Each row was made from one small tree. The marks that hang from a mark follow it in brackets, in alphabetical order. Every link used is in the known rows. Write each row's tree.
Known rows
T{H L{F J R}}: [19.5 19.9 -24.4 1.5 -15.0 -16.9 4.6 -21.9 -15.0 18.8 20.8 -0.1 16.7 54.0 11.0 -1.0 6.0 19.7 0.0 -16.7]
H{F{L{R T}}}: [8.9 -9.0 -20.6 7.5 10.9 3.9 17.5 -16.2 -7.0 2.6 -11.8 31.7 -3.5 -14.8 -2.6 22.0 7.8 17.3 17.6 -6.6]
T{H L{J R}}: [15.4 8.0 -21.5 -3.3 -9.1 -11.5 -1.5 -19.5 -16.4 15.2 4.8 -1.0 22.6 47.5 3.8 18.6 9.3 18.7 14.5 -22.3]
R{F{L{J{G}} T}}: [8.1 -9.5 15.4 8.4 13.2 -5.4 8.7 -16.2 7.6 15.0 1.1 17.3 -5.7 -3.8 -3.1 42.0 3.4 19.5 -21.8 -1.7]
T{L{J R}}: [13.2 7.3 -10.8 1.6 -9.3 4.0 -10.7 -16.8 -9.4 13.5 18.8 9.0 8.7 40.0 -5.3 23.7 7.7 8.5 6.2 -29.9]
F{L{J{G} R}}: [12.7 -2.2 -9.3 4.2 13.9 -3.9 15.8 -12.5 -11.9 5.4 -3.6 11.0 8.2 9.1 12.1 59.5 15.9 22.3 -12.0 -29.4]
F{J L{R}}: [11.1 7.0 -4.2 6.7 8.0 -1.3 -12.2 -7.1 -6.1 -0.1 -24.6 4.9 58.5 -5.6 22.9 48.5 16.4 -2.2 11.4 -29.5]
T{L{J}}: [15.2 -2.0 -0.1 -3.2 -8.2 -6.0 -24.0 -10.0 -2.3 18.6 17.0 6.6 1.1 27.6 -14.4 12.0 5.6 8.5 -13.5 -23.1]
L{F{T} J{G} R}: [15.8 17.2 0.4 15.6 6.0 4.4 25.0 -19.3 -15.9 15.9 26.0 10.2 -1.6 25.2 8.7 24.5 10.3 15.4 -18.6 -7.4]
H{F{J{G} T}}: [4.5 -16.5 1.8 13.7 18.7 14.6 -10.6 -8.6 -2.3 3.0 -31.6 20.4 12.3 -36.6 1.0 12.6 17.8 6.7 11.5 9.3]
L{F}: [17.7 -5.9 4.5 11.7 3.4 -13.6 -13.6 1.3 -6.5 20.9 22.2 6.8 8.3 9.3 4.9 9.6 5.0 -13.7 -46.1 3.8]
T{H L{F}}: [17.4 1.1 -22.8 1.4 -7.5 -21.7 -12.5 -9.8 -6.9 19.9 5.7 4.4 17.4 28.4 0.4 -5.7 5.9 12.0 -14.0 -0.2]
R{F{J T{H}}}: [8.4 -6.6 20.9 10.3 4.2 -7.2 -17.8 -10.8 1.6 17.1 -10.7 3.7 34.7 0.0 11.4 20.5 4.1 -12.7 -4.6 10.0]
R{L{F T}}: [20.3 -13.9 4.5 5.9 -13.3 -11.0 16.0 1.7 -15.1 23.7 25.8 16.8 -23.4 24.7 -22.8 -15.3 -10.1 -16.4 -21.6 -12.2]
L{R{F{J T}}}: [5.4 1.6 11.0 18.0 3.9 13.2 -6.6 -14.8 -5.4 8.8 0.9 12.1 33.9 11.7 14.8 42.1 6.9 -19.0 11.0 -4.8]
L{F J R}: [20.6 17.6 2.5 11.7 -6.0 -7.6 8.3 -14.2 -17.0 19.7 41.5 1.1 7.8 41.0 19.0 15.6 5.3 -3.9 -28.0 -16.5]
F{J T}: [10.6 1.0 22.8 7.1 10.7 3.7 -25.4 -2.2 -1.0 13.4 -22.2 0.2 57.0 -18.3 -7.2 19.2 11.1 -8.7 6.0 -2.8]
L{R}: [10.2 -8.9 -3.8 12.0 8.6 6.6 -3.0 -4.2 -16.9 9.6 4.3 8.9 25.5 16.0 7.1 48.8 11.9 -14.8 -3.0 -12.2]
H{F}: [8.2 -27.0 -4.2 10.6 13.2 2.4 -12.7 -2.5 -5.2 9.6 -8.4 18.1 -3.3 -17.7 -2.3 12.2 10.8 -2.0 -7.9 7.7]
R{F{J L T}}: [6.9 -2.5 18.9 10.5 9.0 -3.3 -13.8 -11.7 12.5 10.8 -15.8 12.5 34.5 -15.8 5.3 33.6 4.1 -0.2 -3.0 -2.4]
H{F{L}}: [8.4 -22.0 -12.3 7.5 17.5 -3.8 -2.9 -5.2 1.2 4.9 -21.8 20.8 4.9 -28.6 -2.0 20.8 11.6 17.3 -0.9 -0.3]

Write each row's tree
[14.0 2.2 -11.6 8.1 -7.6 -1.7 -28.6 -8.6 -1.0 11.1 8.4 16.0 5.5 14.6 7.2 6.0 11.2 -3.2 -21.9 -12.4]
T{L{F{J{G}}}}
[18.9 5.0 -8.5 -1.6 -0.9 -7.5 31.4 -23.0 -32.7 14.7 20.0 14.3 -18.7 40.7 12.2 34.4 8.9 9.5 -8.8 -18.0]
L{J{G} R T{H}}
[8.4 -19.1 19.4 11.1 -6.5 -5.2 0.3 -3.8 -3.5 17.9 -14.6 1.9 20.8 11.8 -5.0 1.6 -5.1 -15.8 12.7 -4.1]
R{F{J T{H}} L}
[19.2 -18.2 7.7 8.8 -7.1 -10.7 14.0 2.6 -16.2 21.7 24.3 3.9 -30.4 28.9 -6.1 -1.0 0.0 -4.4 -38.2 -20.3]
R{L{F J{G}}}
[12.1 -12.9 -26.9 -1.9 -0.6 -10.3 -2.6 -19.2 -10.3 10.9 -8.8 12.7 -18.1 17.1 2.2 -0.6 13.9 33.3 2.5 -5.8]
T{H{F} L{J{G}}}
[15.3 -14.9 8.0 12.0 -1.9 -5.0 10.9 5.1 -8.0 22.2 6.6 5.9 5.2 10.3 -27.3 -9.0 -4.7 -5.3 -9.3 -5.9]
R{L{F{T}}}
[6.8 -19.1 -11.7 9.8 17.3 2.6 -10.7 -7.0 -0.7 -3.1 -34.6 22.1 6.7 -36.0 18.3 25.6 20.5 12.6 -0.2 -6.6]
H{F{J{G} L}}
[18.6 -22.3 10.5 -1.1 -8.4 -6.0 20.6 -2.4 -21.2 20.4 19.7 14.9 -43.3 27.6 -22.7 6.9 -3.5 -5.0 -20.7 -27.0]
R{L{J{G} T}}
[7.3 3.6 -7.8 7.4 6.2 14.1 -4.0 -13.7 -2.1 12.2 -8.8 15.5 33.2 6.9 -27.5 25.7 7.4 14.5 27.4 -7.2]
F{T{L{R}}}
[9.1 -12.8 -6.1 7.5 12.3 -2.1 -17.0 -6.1 2.1 1.0 -31.1 15.9 25.1 -32.4 12.6 15.0 14.9 8.1 7.4 -7.8]
H{F{J L}}
[10.6 7.4 12.0 3.2 16.2 -3.7 -12.7 -5.7 6.9 7.3 -39.2 4.2 66.9 -31.9 -7.6 30.1 12.2 15.7 16.0 -12.9]
F{J L T}
[24.0 3.8 -3.8 1.6 -5.5 -26.2 9.7 -9.6 -16.4 25.6 25.4 13.5 -3.3 21.6 0.7 -8.7 -2.3 -4.2 -35.4 8.8]
L{F T{H}}
[12.1 -29.4 14.9 8.3 -13.8 -4.3 11.2 -4.3 -8.0 21.8 24.6 24.0 -39.8 28.4 -18.2 5.7 -14.6 -26.4 -16.3 -9.5]
R{F L{T}}
[17.7 -24.8 0.7 -1.8 -7.6 -14.9 16.7 2.4 -21.3 21.3 1.7 9.3 -8.3 22.7 -24.3 -0.5 -5.9 -10.5 -1.7 -13.7]
R{L{T{H}}}
[12.4 -0.5 -5.5 -2.6 6.5 -6.8 1.7 -15.5 -5.8 18.3 -12.6 4.9 17.6 11.2 -21.6 13.6 9.8 33.7 7.5 -3.0]
F{T{H L{J{G}}}}
[9.1 -27.1 21.7 13.4 -12.3 -2.1 -15.2 2.1 -3.4 15.4 4.4 7.0 -1.6 18.4 5.6 10.7 -4.5 -36.3 -11.9 -16.2]
R{F{J} L}
[4.6 -11.7 -6.9 10.7 22.8 9.2 -1.7 -11.5 3.8 -1.9 -45.3 22.6 20.7 -47.4 1.0 21.1 18.7 26.7 18.3 1.1]
H{F{J{G} L T}}
[6.6 -9.8 7.0 11.6 13.3 10.4 -17.4 -7.4 0.7 7.1 -27.6 13.5 29.1 -33.0 -4.4 0.9 12.6 2.6 18.3 7.9]
H{F{J T}}
[15.5 15.0 -1.7 17.7 -3.3 0.5 -11.4 -8.0 -14.0 10.2 14.9 5.0 37.5 20.1 31.2 19.9 11.2 -23.3 -12.9 -12.0]
L{F{J} R}
[8.4 -1.8 12.3 7.3 8.8 -12.7 -7.8 -13.3 7.6 11.9 -24.1 6.2 43.5 -11.1 11.2 28.9 5.1 6.9 2.4 2.2]
R{F{J L T{H}}}
[10.0 -14.9 -25.7 5.5 15.5 -12.5 11.9 -10.2 -12.1 5.8 -28.5 9.5 25.9 -7.7 11.9 24.9 14.1 21.4 15.0 1.6]
T{H{F{L{R}}}}
[20.6 -4.7 10.8 4.7 -8.0 -18.6 19.7 -1.2 -13.2 27.6 13.0 -6.8 4.1 27.3 -20.2 -19.8 -5.8 8.4 -11.5 -11.7]
R{L{F{T{H}} J}}
[8.8 2.1 -21.2 5.8 -10.3 -4.1 -13.8 -19.9 -8.8 9.3 -4.6 8.3 29.6 37.9 19.1 23.5 8.6 -1.6 19.8 -12.2]
T{H L{R{F{J}}}}
[6.6 -29.1 19.6 14.3 -1.5 2.6 8.5 -1.2 0.0 20.8 4.0 13.6 -7.8 11.3 -25.9 11.5 -9.4 -12.7 -0.8 -1.2]
R{F{T} L}
